Each row was made from one walk, in order. Every step used is in the known rows, and no mark comes twice. Write each row's walk.
Known rows
s > y > n > k > g > f > q > h: [-3.62  1.98 -0.05  1.42  3.33 -2.89  0.27 -3.33 -0.11  0.19  3.83  7.14
 -2.12  1.95 -4.19 -2.04  3.72 -2.64  1.01 -1.26  0.93 -4.07  0.01 -2.02
  2.77]
f > q: [-3.30 -0.82  0.27  1.59 -0.07 -0.23  1.64 -1.01 -1.60  0.61  0.66  5.90
 -1.01 -1.46 -4.12  0.81  0.79 -1.55  0.36 -1.11  1.09 -3.12  0.64 -0.68
 -1.84]
k > g: [-0.93  0.14 -1.47  1.15 -0.61 -0.58 -1.19  0.00 -0.75  0.13  3.67  4.91
 -2.05 -1.63 -1.32 -0.59 -6.30 -0.53 -0.16 -0.60  0.43  2.18  1.01  1.72
  0.33]
k > n > f > q: [ 3.90  1.11  4.10  2.36  1.25 -0.78  1.56 -0.79 -0.53  0.82  0.26  5.47
 -1.26 -0.44 -5.64  0.39  4.22 -1.43  6.05 -2.08  1.67 -5.82  0.90 -0.97
 -0.58]
y > n > f > q: [ 3.36  1.97  4.40  1.19  2.84 -2.05  1.35 -1.00 -0.23 -1.21  1.52  8.36
 -0.64 -0.19 -4.27  1.34  6.71 -2.29  4.55 -1.41  0.94 -2.76  1.38  0.35
  2.26]
k > n > h > q > f: [-1.01  0.86 -0.23  3.40  0.52 -0.79  1.76 -0.10 -1.01  0.40  1.32  4.70
 -2.76 -1.68 -2.90  2.10  4.32  1.19  3.82 -0.18  0.95 -7.55  1.06 -0.62
 -1.69]
r > g > k > n > f > q: [ 1.68  1.49  0.74  3.02  1.02 -0.06 -0.26 -2.17 -0.31  0.37  1.23  3.02
 -2.34 -0.50 -0.34  1.21 -2.88 -2.27  7.07 -1.30  0.00 -1.09  1.41  2.34
 -1.53]
h > q > f > n: [-6.64 -0.20 -1.63  1.91 -1.76 -4.15  0.07 -0.30 -0.89 -1.77  1.67  3.97
 -1.93 -2.37 -5.09  4.74  6.08 -0.50  1.32 -1.37 -0.46 -1.63  1.38  0.52
 -3.57]
r > s > y > n: [ 0.00  1.86 -1.84  0.62  5.97 -2.60 -1.08 -2.41  0.56  1.68  2.39  6.01
 -0.04  4.77  0.43 -0.96  2.75 -3.06  5.76 -1.25  0.70  0.85 -0.59 -0.77
  3.16]
s > y > n > k > g > f: [ 0.95  2.39  0.80  0.43  4.08 -3.02 -0.91 -3.19  0.64 -0.19  4.05  5.12
 -1.64  2.03 -3.15 -3.34  2.19 -1.74  1.98 -1.46  0.99 -0.82 -0.36 -1.36
  5.08]
k > g > f > q: [-1.73  1.16 -1.01  2.33 -2.68  0.12  0.05 -0.92 -1.57 -0.28  4.47  5.74
 -3.61 -2.86 -6.33 -1.61 -2.02 -0.94  1.26  0.38  1.19 -1.90  1.30  0.04
 -1.03]
y > n > k: [ 3.78  1.11  2.90 -1.81  4.12 -2.47 -0.23 -2.27  0.55 -0.26  1.28  3.94
 -0.76 -0.58 -1.22  0.00  3.43 -2.74 -0.44 -2.18 -0.29  0.07 -0.09  0.11
  4.90]
s > y > n: [-0.12  1.86  0.60  1.24  4.51 -2.86  0.41 -1.46  0.51  0.32  3.33  6.09
 -0.14  3.48 -1.23 -2.30  2.95 -1.03  3.29 -1.07  1.10 -0.88 -0.92 -0.70
  4.10]
r > s: [ 0.73  0.06 -2.81 -0.16  2.00 -0.76 -1.01 -1.40 -0.38  1.86  0.79  3.81
 -0.32  1.16  0.07  0.69 -0.40 -3.16  3.89 -0.84  0.07  1.85  0.15  0.52
  0.27]
h > q: [-3.89 -1.36 -2.45  2.00 -0.35 -0.64  0.20 -1.23 -0.90 -0.45  0.86  4.73
 -1.67 -1.43 -3.79  1.79 -0.23 -0.39 -0.08 -1.22  0.19 -2.56  1.14 -0.26
 -1.42]
s > y: [-1.79  0.06 -1.52  1.43  1.83 -1.91  0.26 -1.31 -0.22  1.02  2.35  4.34
  0.03  2.68 -1.35 -2.34 -0.77 -0.67  2.58 -1.01  1.33 -0.25 -0.74 -0.73
  1.42]
g > k > n: [ 3.13  1.58 -1.98  0.30  3.48 -1.32 -0.10 -0.84  0.27  1.41  0.64  2.51
 -2.34 -0.31  0.94 -1.31 -2.38 -3.36  5.04 -0.81 -0.01 -0.31 -0.42  1.08
 -0.99]
s > y > n > f: [ 2.42  2.25  2.00  1.62  4.33 -3.29  0.30 -1.49  0.62 -0.38  2.73  6.98
  0.20  3.61 -2.15 -1.55  4.73 -1.30  5.77 -1.42  1.36 -0.99  0.04 -0.33
  3.91]
k > g > f > n: [ 0.34  1.79 -0.50  1.39 -3.22 -2.44 -0.67  0.83 -0.86 -1.19  5.75  4.04
 -3.07 -2.29 -5.32 -1.49  0.40 -0.99  2.67  0.77 -0.13  1.43  0.84  1.06
 -0.07]
g > f > n > k > s: [ 2.32  1.89 -0.53 -0.71 -1.06 -3.88 -0.07 -1.36 -0.40 -0.05  2.39  1.01
 -1.43 -1.39 -4.88 -1.68  6.36 -2.40  3.69 -0.52 -0.30  1.11 -0.27 -0.89
  0.59]
g > f: [ 2.59  0.96 -0.62  0.82 -3.35  0.12  1.09 -0.91 -0.89  0.02  3.04  2.10
 -2.10 -2.09 -5.78 -2.42  2.42 -1.44  3.10  1.16  0.59 -1.50  0.08 -0.15
  0.31]
f > n > h: [ 0.19  0.34 -0.03  1.17 -0.99 -3.82  1.55  2.83 -1.38 -1.17  2.78  4.99
 -0.42 -1.08 -0.84  1.68  5.92 -0.28  3.42  1.18 -0.79 -0.29  0.64  1.00
 -0.49]
y > n > h: [ 2.95  1.90  1.31  1.10  2.81 -1.35  1.76  0.58 -0.59 -0.63  2.86  7.20
 -1.09 -0.37  0.18  0.34  4.46 -0.40  2.70  0.96  0.17 -2.54  0.62  0.96
  3.41]
q > f: [-2.35  0.58 -0.76  0.20 -1.98 -1.98  0.35 -0.58 -0.72  0.00  1.34  2.17
 -1.34 -2.31 -2.46  2.30  1.93 -0.98  1.43 -0.77  0.51  0.47  0.55  1.65
 -1.97]
h > q > f: [-6.23 -0.56 -2.62  1.99 -1.47 -1.74  0.14 -1.59 -0.93 -0.92  0.99  3.90
 -2.25 -2.61 -4.46  3.86  2.22 -0.33  0.43 -1.42  0.31 -2.63  1.48  0.44
 -3.26]

Which walk is each row?
[ 1.05 -0.42  1.53 -1.81  0.44 -4.95 -0.41 -0.10 -0.21 -0.80  0.93  1.85
 -0.13 -1.28 -2.21  1.14  4.62 -2.63  0.38 -2.00 -1.26  2.24 -0.07  0.15
  1.09]
f > n > k
[-3.77  1.82 -1.11 -0.78  1.59 -6.60 -0.89 -1.71 -0.03  0.09  1.10  1.71
 -0.31  0.24 -1.28  2.00  5.92 -1.57  2.84 -2.75  0.06  2.66 -0.20  0.14
 -1.23]
q > f > n > k > s > y
[ 0.05  0.50 -2.39  1.55 -0.18 -0.05 -1.10 -1.79 -0.33  0.19  2.13  1.22
 -1.82 -0.79  2.50  0.66 -6.75 -2.03  3.80 -0.29 -0.97  3.25  0.86  3.66
 -0.73]
r > g > k
[-0.83  2.97 -3.67  2.15  4.69 -1.79 -1.68 -3.16  0.57  1.23  2.87  3.06
 -1.32  2.76  4.42 -0.87 -5.32 -1.55  6.50 -1.07 -0.13  3.88  0.05  2.61
  1.16]
r > g > k > s > y > n
[-2.67  1.22 -0.15  0.89 -2.32 -4.56  1.29  1.74 -1.24 -1.35  2.37  3.53
 -1.12 -2.37 -1.74  3.87  7.72 -0.33  3.30  0.54 -0.40 -0.20  1.01  1.84
 -2.65]
q > f > n > h
[-0.94  3.03 -3.03  1.23  6.50 -3.27 -0.50 -2.31  0.39  2.32  2.31  5.63
  0.38  4.41  1.47 -2.76  0.39 -0.30  4.90 -1.76  1.70  1.74 -1.13 -0.79
  2.77]
k > s > y > n
[ 1.27  0.20 -2.23 -1.92  3.53 -2.11 -1.35 -3.47 -0.11  2.05 -1.03  1.46
  0.01 -0.30  1.08 -0.68 -2.67 -2.18 -0.33 -3.24  0.42  2.76 -0.24 -0.41
  1.59]
n > k > s
[-2.86 -0.19 -1.23  2.23 -0.91 -3.80  1.47  2.14 -1.45 -1.80  2.37  6.06
 -1.08 -1.44 -2.24  3.04  6.72  0.23  2.85  0.71 -0.86 -2.23  1.33  0.37
 -1.50]
f > n > h > q
[ 1.14  2.24 -1.14 -0.19  0.11 -4.53 -0.20 -1.94 -0.18  0.17  2.78  1.66
 -1.15  0.49 -4.60 -2.64  6.55 -2.10  4.51 -0.75  0.19  0.75 -0.66 -1.64
  1.19]
g > f > n > k > s > y
[ 2.11  0.24 -0.39 -1.13 -0.71 -1.00 -1.60 -2.81 -0.40 -0.17  2.29  1.85
 -2.66 -3.00 -3.66 -1.56 -3.02 -2.31 -1.56 -1.51  0.09  0.99  0.85 -0.02
  2.01]
n > k > g > f
[-1.52  1.84 -0.03  2.22  2.07 -2.09  1.55 -0.34 -0.72 -1.60  2.52  7.49
 -2.12 -1.43 -1.69  3.13  6.77  0.30  2.28  0.45  0.17 -4.50  1.53  0.71
  1.10]
y > n > h > q > f
[-4.72 -0.32 -3.33  2.95 -1.42 -1.02  1.55 -0.09 -1.85 -1.13  1.13  5.78
 -2.22 -2.83 -1.65  3.87  3.02  1.08  1.43  0.69  0.42 -4.72  2.16  0.59
 -2.84]
n > h > q > f
[-7.56 -1.23 -1.44  2.01 -1.42 -0.34  2.47 -0.57 -2.07  1.09  0.90  6.90
 -1.37 -1.26 -3.93  1.89  1.57 -2.40 -0.78 -0.23  0.45 -5.11  0.83 -0.55
 -3.63]
f > q > h
[-4.70  3.30 -4.62  2.77  5.78 -3.72 -0.03 -2.40 -0.17  1.23  2.06  7.06
 -0.77  3.17  1.08  0.03  3.12  0.89  5.25 -1.28  1.77 -1.29  0.13 -0.82
  0.58]
k > s > y > n > h > q > f
[-3.94  2.01 -1.13  2.89  3.81 -3.22  1.08 -1.44 -0.21 -0.78  3.10  7.59
 -1.33  2.16 -1.42  0.67  5.95  0.49  3.57 -0.24  1.25 -4.14  0.50 -0.72
  1.67]
s > y > n > h > q > f
[-7.69  0.69 -3.49  1.30  1.83 -5.63 -1.02 -2.59 -0.29 -0.54  0.71  3.58
 -1.34 -0.03 -3.25  3.47  5.45 -0.80  1.83 -3.04  0.18 -0.61  0.77 -0.94
 -2.51]
h > q > f > n > k > s > y
[-2.96  3.34 -5.59  1.43  6.84 -3.68 -0.13 -2.67  0.02  1.64  0.56  7.79
 -0.97  3.29  2.47 -0.58  0.15 -4.26  7.23 -1.34  0.80  0.63  0.28  0.47
 -1.69]
g > k > s > y > n > f > q > h
[-1.06  2.25  1.13  1.14  4.31 -2.85 -0.28 -3.51  0.21 -0.18  3.69  6.46
 -1.91  1.85 -4.41 -2.77  3.37 -1.94  1.64 -1.81  1.38 -2.64 -0.05 -2.08
  3.86]
s > y > n > k > g > f > q
[ 0.60  1.76  3.23  1.57  1.85 -2.15  1.90 -0.73 -0.55 -0.79  1.77  8.94
 -0.87 -0.12 -4.24  2.07  7.33 -2.88  3.78 -0.86  0.45 -4.04  1.49  0.42
  1.13]
y > n > f > q > h
[-1.39  2.32 -7.30  0.32  5.97 -2.89 -1.26 -2.41  0.26  2.32  0.61  3.89
 -0.78  2.94  4.34 -2.58 -5.27 -3.01  5.80 -1.24  0.76  4.23 -0.75  0.87
 -1.11]
g > k > s > y
[ 1.25  0.76  2.95  2.68  0.36 -0.74  2.07 -0.55 -0.86  1.18  0.55  6.05
 -1.50 -0.35 -5.45  1.09  4.68 -1.89  5.40 -1.48  1.33 -7.03  0.96 -0.88
 -1.60]
k > n > f > q > h
[ 0.20  0.03  1.08 -1.23  0.38 -4.88 -1.50  0.10 -0.26 -1.08  2.52  2.93
 -1.03 -1.67 -2.05  0.99  1.39 -2.16 -0.39 -2.04 -1.21  3.40  0.50  0.76
  1.18]
f > n > k > g
[-0.02  1.69  0.77  0.17  5.50 -3.34 -1.22 -2.82  0.76  0.07  3.32  5.74
 -0.92  2.70 -0.91 -2.31  0.39 -1.54  0.92 -2.35  0.89  0.24 -0.39 -0.83
  5.15]
s > y > n > k > g
[ 1.86  2.14  2.60 -0.43  2.82 -1.91 -0.36 -2.86 -0.06 -0.84  3.06  5.71
 -2.72 -1.81 -4.49 -0.73  2.83 -2.67 -0.24 -1.66  0.32 -1.93  0.78 -0.55
  3.76]
y > n > k > g > f > q
[ 1.03  1.54 -1.32  1.53  2.55 -1.59  0.98 -1.01 -0.38  1.09 -0.14  5.45
 -2.45 -0.38 -1.20  0.79  0.76 -4.58  6.34 -0.94  0.20 -3.50  0.85  0.76
 -3.31]
g > k > n > f > q > h
[-2.38  1.77  1.20  2.49  3.65 -3.19  1.42 -1.65 -0.14 -0.07  2.50  9.04
 -0.28  3.41 -3.43 -0.34  6.12 -2.14  4.78 -1.15  1.24 -4.14  0.42 -1.01
  1.80]
s > y > n > f > q > h
[ 5.65  2.02 -0.57  0.47  3.24 -1.67 -0.17 -0.90  0.39  0.69  0.09  3.38
 -1.96 -0.20  0.00 -0.56 -0.84 -3.74  7.33 -1.21  0.17 -0.31  0.48  1.45
 -0.98]
g > k > n > f
